Each row comes from the steps of one path. Every step used is in the known rows, and no mark comes twice. Write the path behind each row, first mark first.
Known rows
vuzi/zegupe: [ -2  -5 -12  -8 -30 -17  -8  -1  -2  10  11  -7  -3  23  -3  -5 -17  -7
   4 -10 -10]
bupe/zegupe/vuzi/vudoz/koba: [  4  58 -11 -25   9 -15 -32  -4 -15  23  -7 -12   6  18  31 -10   3  -8
   2  16 -13]
bupe/vudoz/koba/zufa: [ -1  23   6 -17  12   8  -5  17   9  21   8  -8  10   4  16 -20  18  14
  -7  42   0]
lopo/zufa/bupe/vudoz/koba/zegupe/vuzi: [ -1  10 -16  -5  39  26 -11  30  -9 -22 -10  15   0 -32  -5   8   0 -12
   9  22   4]
koba/zufa/bupe/zegupe: [ 20  25  -2  -6  -3  11 -14  14  -9 -12 -12 -26  17   1   4   4   9   0
   7  15 -19]
zufa/bupe/vudoz: [  0  -7  -9 -15  17  24  -5   0   3  -8 -22  -9  14 -24  -9  -7  12 -26
   0  11 -20]
zegupe/vuzi: [-11  29  -3  -9   5  -5 -21  -6 -18  20  -6  -4   7   1  21  17 -20 -11
   2 -13  13]
zufa/bupe: [  6 -14 -13 -12   6  16 -10   3  -1 -23 -23 -12   2 -16 -24   6  -2 -26
   2   2 -17]
vudoz/bupe/zufa/koba/zegupe: [  5  23 -15 -24   3 -15  -3  13  -2  -2  -2   3   2   0   2  17  31  -7
   3  13  -4]
bupe/zufa/koba/zegupe/vuzi: [-11  20 -11 -15  22 -15   1  15 -16   9 -18  -3  12 -19   7  13  14   2
   9  -8  -3]
zufa/koba/zegupe/vuzi: [  9  26 -15   3  14   7 -16  21 -11   9 -32 -25  14 -30  -2  28   2  10
   8 -11   5]
dipo/zufa/bupe: [-12 -31  30  -5  27  17  -3   7   0 -10 -14  19   3 -22  -8  10  -2 -12
 -15   5   2]
zegupe/bupe: [ -2  16  13 -20 -13  -6 -10 -15   0 -14  -6   7  -6  15   4   5  -9  11
  16  -6  -6]
zufa/koba/zegupe/vuzi/vudoz: [ 10  28 -20  -2  10   2 -16  16 -13   4 -27 -29   5 -20  -7  24   2   7
   7  -8   4]
lopo/zufa/koba/zegupe/vuzi/vudoz/bupe: [ 10  18 -20   2  28  18  -5  26 -17 -20   0   6  -7 -27  -7  24   3   1
  14   4  13]
vuzi/vudoz/koba/zegupe: [  7  22 -26 -21 -13 -29 -18  14   1 -16   6 -22 -38  37 -22 -10   0   3
  -8  38   0]
zegupe/bupe/vudoz/koba/zufa: [ -3  32  17 -32  -5   0 -14  -4   6   0   0   2   2  17  15  -9   4  21
  12  23  -5]
lopo/zufa/koba/zegupe: [ 10   1 -12  15  35  27   5  32 -10 -22  -6  11   2 -41 -11  18   5  12
  16   0   9]
lopo/zufa: [  0  -7  -2  10  27  20   9  16  -8 -21  14  27  -5 -21  -2   5  -3   1
  10   4  10]
koba/vudoz/bupe/zufa: [-10  41  -3 -22   2 -14  -2  12   3  -7  -1  -7 -19  15   2   9  17   9
 -13  22  14]

Write each row's path
[ -6   4  21  -6  25   3 -11  15  -8   7 -11   6   0 -17   3  25   6   6
 -12   4  17]
dipo/zufa/koba/zegupe/vuzi/vudoz/bupe
[  8  25 -20 -24  11   7 -29  -5 -14  -7 -29 -20  10  -7   1   1   1 -33
   5   5 -27]
zufa/bupe/zegupe/vuzi/vudoz
[-10  -4  36  -1  32  14  -2  15   1   8 -19  16  12 -31   8  14  12  21
  -6   2  10]
dipo/zufa/koba/zegupe/bupe/vudoz
[ 14  19  -7  -3   5   7 -11  16  -2  -8 -31 -19   7 -23 -11  22   8  21
  16  -8  -4]
zufa/koba/zegupe/bupe
[  4  11  -2  -5  19  25   2  13  -1   0 -19 -29   3 -28 -15  14   7  16
  -2  -3   5]
zufa/koba/vudoz
[-10  -5  -3 -19  24  -3  15   4 -10   5  -4   2  13 -20   1   1  18  -4
   8  -8 -11]
bupe/zufa/koba
[-14   9  -2 -20  26  -3  14  10  -9   2  -8  -6   4 -18  -1   3  17   6
   2  -2  -3]
bupe/zufa/koba/vudoz
[ 13   9 -14 -15  13  14 -17   2  -3 -13 -31 -13  15 -16  -5  -4  11 -25
   5   8 -31]
zufa/bupe/zegupe
[  6  27 -22 -27 -18 -31 -21   9   0 -21   4 -20 -41  42 -20  -8  -4   7
  -2  35  -1]
vuzi/vudoz/koba/zegupe/bupe
[  4  23 -26 -30 -10 -28  -4  -1  -8 -16  11 -14 -26  27 -11   2  20 -13
  -1  19  -6]
vuzi/vudoz/bupe/zufa/koba/zegupe
[  2  54  -2 -11  14  -6 -26  -5 -15  29 -15  -4  23   1  42  -2   5  -5
   6   0 -11]
bupe/zegupe/vuzi
[ 16  39  -8 -19  -4  -8 -17   0   3   7   2   3   8  14  21   2  29  -9
   1  21 -13]
vudoz/bupe/zegupe
[  4 -17 -11   2  31  31   3  17  -9 -37  -2  18  -4 -32 -18   9  -4 -18
  11   5  -2]
lopo/zufa/bupe
[-17  -4  25 -13  36  11 -17  19   0   6 -22  16   7 -22   4   8   3  -7
 -17  22   8]
dipo/zufa/bupe/vudoz/koba/zegupe/vuzi
[  7  13 -17   7  32  20  -2  26 -18 -20  -3   4  -5 -32  -7  20  -2   5
  15  -1  12]
lopo/zufa/koba/zegupe/vuzi/vudoz
[ 12  31  -6 -14  16  21  -6  13   1   3 -18 -27   7 -21  -4  14  22  11
  -2   7  -1]
zufa/koba/vudoz/bupe/zegupe
